Each row comes from the steps of one walk. Every step used is in the known rows, and no mark comes twice. Write the walk behind each row, first mark first.
Known rows:
vuna rotumop nubob fodob vipus: [ -9  29 -11  20   7  45 -59  23   1 -18   0  25 -54 -28  39 -31  50 -19
  50 -34   4  36 -12  72 -14 -14 -18  -2  19]
nubob rotumop vipus fodob: [-19 -27  -1  -2  39  12 -28  30   5   1 -13  12  -3  32 -18  11 -30  43
   9 -20  58  -5   4  -9  -5  17  63 -19  15]
vipus gumoto vagaban: [-11   0  14   5   9  -7 -27  19  41  14  10   1 -32  17  -2  -4  -5  -9
  13  34  -2 -36  33 -30 -32   9  -4   1  -4]
rotumop nubob fodob: [ -3   4  10  17 -21  14 -35   8 -16  -6  -4  -1 -29   2  23  -4  28  25
  31   2  13  11 -12  28   4 -13 -26  15  21]
vipus fodob vuna rotumop: [-10  11  -2   2  30  13 -26  22   2  -3 -12  20   6 -23  38 -32  -1 -36
  25 -54  28   2  16 -12  -2  13  25 -10  29]
nubob rotumop vipus gumoto vagaban fodob vuna: [-32   4  59 -15  12  21 -68  -6  39  12 -13  14 -18  33   8  -9  -3  14
   5 -19  40 -17  24 -27 -39   0  52 -47  16]
vuna rotumop: [ -2  11 -15   2  19  23   4   3  11 -18 -12  10   3 -13 -10 -27  15 -13
  -1  -9  -3  13 -14  33  -6   9  12  -5  -2]
rotumop nubob: [ -8   8  -2  -1 -28  -2  -4   9 -11 -14 -22 -12 -34 -19   7  11   7   3
  20 -11  28  -1 -21  10  -7 -16 -37   5  11]
vipus gumoto vagaban fodob vuna rotumop: [-20  22  26  -4   1  28 -51  -9  44  -8 -13  17 -24 -12  23 -46  28 -34
  17 -10   3 -22  31 -22 -34   0  23 -37  15]
vagaban gole vuna rotumop vipus gumoto: [-41 -16   6  15  63   5  -5 -17  27  33 -25   5 -36  11 -32 -56  -7  -1
  78 -27  40  25   6  -9 -21  25  33  11   5]
vagaban rotumop vipus gumoto: [-28 -10  23 -29   4 -28 -15   3   0  24   0 -15  17  -9 -12  -7  -3  27
  13  12  36   3  -4 -41 -11  13  30 -25  -4]
vagaban gumoto mologa: [ -5  -6  23 -19   9  50 -25  15  -4  43 -15 -13 -26   1 -29 -23   2   2
  11  25 -24 -14  34 -17  -8  10  -9  -4  24]
vuna rotumop vipus: [-10   9 -11  -5  33  20  -3  -8   8 -12 -34  15   3  13  -9 -14   0   3
  15 -33   7  28 -22  14 -29  12  30 -12  -7]
vagaban fodob vipus: [ -8   8  -2   3  -4  15 -32 -14   4 -10  17   6 -28 -28  25  -5  33 -20
  28 -19  -2  -6   4  12 -11 -20  18 -37   8]
gole vipus gumoto mologa: [-11 -16   9  -8  -8  38 -36  12  24  53  15  -4 -14  36  -5 -13  -6   8
  18  33 -30 -49  29 -45 -28  29  -1  16 -32]
mologa bomu: [-20  -4  -8  -1   5  13  22 -11 -13   1  -9  25  24  11 -10  21 -30  13
   2  11  21   3   3  -8  -2 -22 -14   9 -14]
nubob rotumop vipus: [-19  -5  14 -12  28  23 -18   4   3  -3 -18  10   1  36 -26   3 -20  35
 -15 -17  34  15 -10  21  -8  11  42 -18   3]
vipus gumoto mologa bomu: [-41 -16  20  -1  -1  35  -5  19   7  39   1  21  11  25 -25  23 -36   2
  21  57  -7 -26  49 -61 -12   8 -22  14 -36]
gumoto mologa: [ -6  -5   8  -5  -5  28 -23  11   3  23  -5   4 -15   7  -9   2  -3 -18
   4   9 -39 -19  30 -18  -6  24 -13   8  -8]
fodob vuna rotumop vipus gumoto mologa bomu: [-48  16  38 -17  29  56 -22   7   8  44 -37  42  21  26   5  -4 -37 -23
  34 -17  12   8  34 -57 -44  12  -2  -5 -35]
gumoto vuna rotumop nubob fodob: [ -5  -3 -11   5  18  45 -38  17   9 -11 -12  35 -42   4  21 -62  34  -8
  50 -19   4  10   1  41   2  -9 -38   0   8]
vipus fodob vuna: [ -1   0  16  -2  11  -7 -23  17  -3  16   2  14   5  -9  47  -6 -17 -23
  22 -45  32 -11  27 -45   4   5  11   1  32]
gole vuna: [ -7 -11 -12  26  30  -8  -2 -10   9  13   2  17 -18   9  -7 -18 -28  -4
  38 -29   8   5  12  -2   5  10   2  17   8]
vuna rotumop nubob: [-15  20 -20   6  -6  23  -5  13   1 -27 -33  -4 -32 -24  -4 -21  17  -4
  18 -25  24  13 -32  42 -13  -4 -22   4   7]
fodob vipus gumoto: [-13  13  12   8  11   2 -23  34  26  18  34   0 -24 -13  23  -2  10 -37
  27   8   7  -5  26 -15 -23   3   2  -8 -18]
vagaban gole vipus: [ -9 -21 -15 -17  -2   9  -5 -32 -13  27   3  -9 -13   4 -15 -39  20  23
  12  -9  19  -4  -3   9   1 -17   4  19   8]

Which walk is each row?
[ -6  -1  21 -11  24  -9 -27  10 -10  24 -16  20   5  15  48   6 -24  -8
  34 -63  42   1  13 -55 -22   5  28 -12  21]
rotumop vipus fodob vuna
[-16  21  -6   3   4  14 -27  28  -2 -15 -31  11 -29 -40  47 -22   1 -30
  40 -67  57  -2  -4  -2 -10  -2 -10  -8  39]
vipus fodob vuna rotumop nubob
[-16 -15  -8   6  17  59 -56  14  24  12  11  27 -40  31  29 -76  35  21
  59   5  15 -19  -3  11 -20  -4 -21  12 -18]
gole vipus gumoto vuna rotumop nubob fodob
[-10  -1   3 -30  17 -28 -30 -10   0   9 -21   4 -18  -4 -12 -15 -10  16
   2 -29  14  -1   8  -5 -28  -1  18 -25  19]
gumoto vagaban rotumop vipus
[-51 -16  -3  16  61  56 -10  -4  23  46 -40  49 -10  49 -41 -13 -60   0
  72  -8   9  -1  28 -45 -40  38   7  15 -42]
gole vuna rotumop vipus gumoto mologa bomu
[-32  19  39 -12   9  25 -33 -18  17   1 -26  14  12   0  27 -25  21 -10
  32 -29  24  13 -10 -33 -30   6  41 -45  -2]
vagaban fodob vuna rotumop vipus gumoto
[-25  -4   2  22  59  15  -8   1  33  19 -19  19 -18  29 -18 -33 -23   2
  68 -28  26  12  -4 -17 -31  38  39   2 -18]
gole vuna rotumop vipus gumoto
[-16 -10  22  -1   4 -11 -20   2  27  26   4 -11 -47   0 -18 -29  14  -7
  25  33  16 -22  46 -21 -21  -3  -7  11  15]
vipus gumoto vagaban gole
[  3 -21  -4 -16  18   3 -54 -13   2  44  -4   9 -41   7  36 -51  -2  -9
  32 -51  38 -33  46 -30 -17 -16  10  18  44]
gumoto vagaban gole vipus fodob vuna
[ -3  10 -14  11  34  56 -62  28   8  -8  11  45 -70 -14  46 -63  43 -39
  67 -49   0  18   7  54 -16 -20 -44  -2   4]
gumoto vuna rotumop nubob fodob vipus
[ -19    7   32   16    2   11  -79   26   16   31   21   -1 -101  -15
   22  -35   53  -18   74   11   24    0   46   17  -29  -27  -42   14
   34]
rotumop nubob fodob vipus gumoto vagaban gole
[-21  10  57  -1  28  56 -75  13  13  49  -9  31  -4  36  34 -31  14 -16
  49 -17 -33  18  39 -29 -25  39  21  -8  -6]
nubob fodob vuna rotumop vipus gumoto mologa
[ -8  29  15 -16  29  18 -12 -15  -3   4 -33  22  11   4  26 -25  -1 -21
  14 -73  16  38 -13   2 -31   2  20 -18   0]
fodob vuna rotumop vipus
[-12  -9  -1  -4  -7  13 -18  -1  22  25  17  -6   2  28   5  -9   5  25
  14  25  10 -31   1 -29 -21   9  13   9 -22]
gole vipus gumoto
[-15  13   6  -3  40  16 -30   4  45   8 -26  19 -33  33 -17 -17  -2  -5
  28  -2   7  -7  11 -13 -64  23  25 -15 -14]
vuna rotumop vipus gumoto vagaban
[-10  10 -27  -8  -1  28 -39  10   0   1 -27  13 -26 -18  50 -39   4  -6
  45 -77  61 -21 -21   0 -26 -10  -1   6  27]
gole vipus fodob vuna rotumop nubob
[-29  -2  21  -5  26  46 -30  16  25  27 -23   8 -11  24 -23 -13  -1 -11
  38  12 -19  -4  18 -32 -47  46  21  -8 -36]
vuna rotumop vipus gumoto mologa
[ -9  13  -9  17  -4  39 -32   9  -7 -22 -18   9 -31 -11  13 -27  38  11
  32 -12   7  24 -21  53  -2  -8 -14   6  24]
vuna rotumop nubob fodob
[-11  -3 -26  25  49  18  -1  -9  22  -7 -20  28 -20   3 -15 -48 -19 -16
  42 -42   8  14  -3  27  -3  19  17  13   4]
gole vuna rotumop
[-26   0  10  -1  17  31 -47 -19  48 -10 -34  12 -31  23 -13 -20  21   9
  37   5   4 -19   6 -16 -63  13  46 -43  -4]
vuna rotumop vipus gumoto vagaban fodob
[-10 -26 -21  -7  68  30 -21  21  17   6 -19  46 -22  24   8 -43 -17 -13
  58 -47  31 -11   8 -22 -29  17  27 -14  -8]
gumoto vuna rotumop vipus fodob
[-26 -25  29 -35  25 -21 -18  10   2  34   7   7   0   1   5 -38 -12   6
  35   2  32 -12  23 -56  -9   7   7 -31 -17]
vagaban rotumop vipus gumoto vuna
[-17  -5  28 -17  42  11 -43  28  -3  17 -12  19  11  22  20   2 -34  14
   1 -60  64   3  15 -21  -4   7  57 -20  29]
nubob rotumop vipus fodob vuna
[-33 -11  34  -7  24  16 -21  25  21  14  -3  -1   6  43 -28  13 -17  41
   0  19  39   2   0 -11 -11  24  45 -18 -13]
nubob rotumop vipus gumoto
[-26 -26  32 -16  46  31 -27  31  32  21   6  21 -11  53 -19 -24 -27  18
  14   3  39 -12  29 -25 -11  17  26 -19 -26]
nubob rotumop vipus gumoto vuna
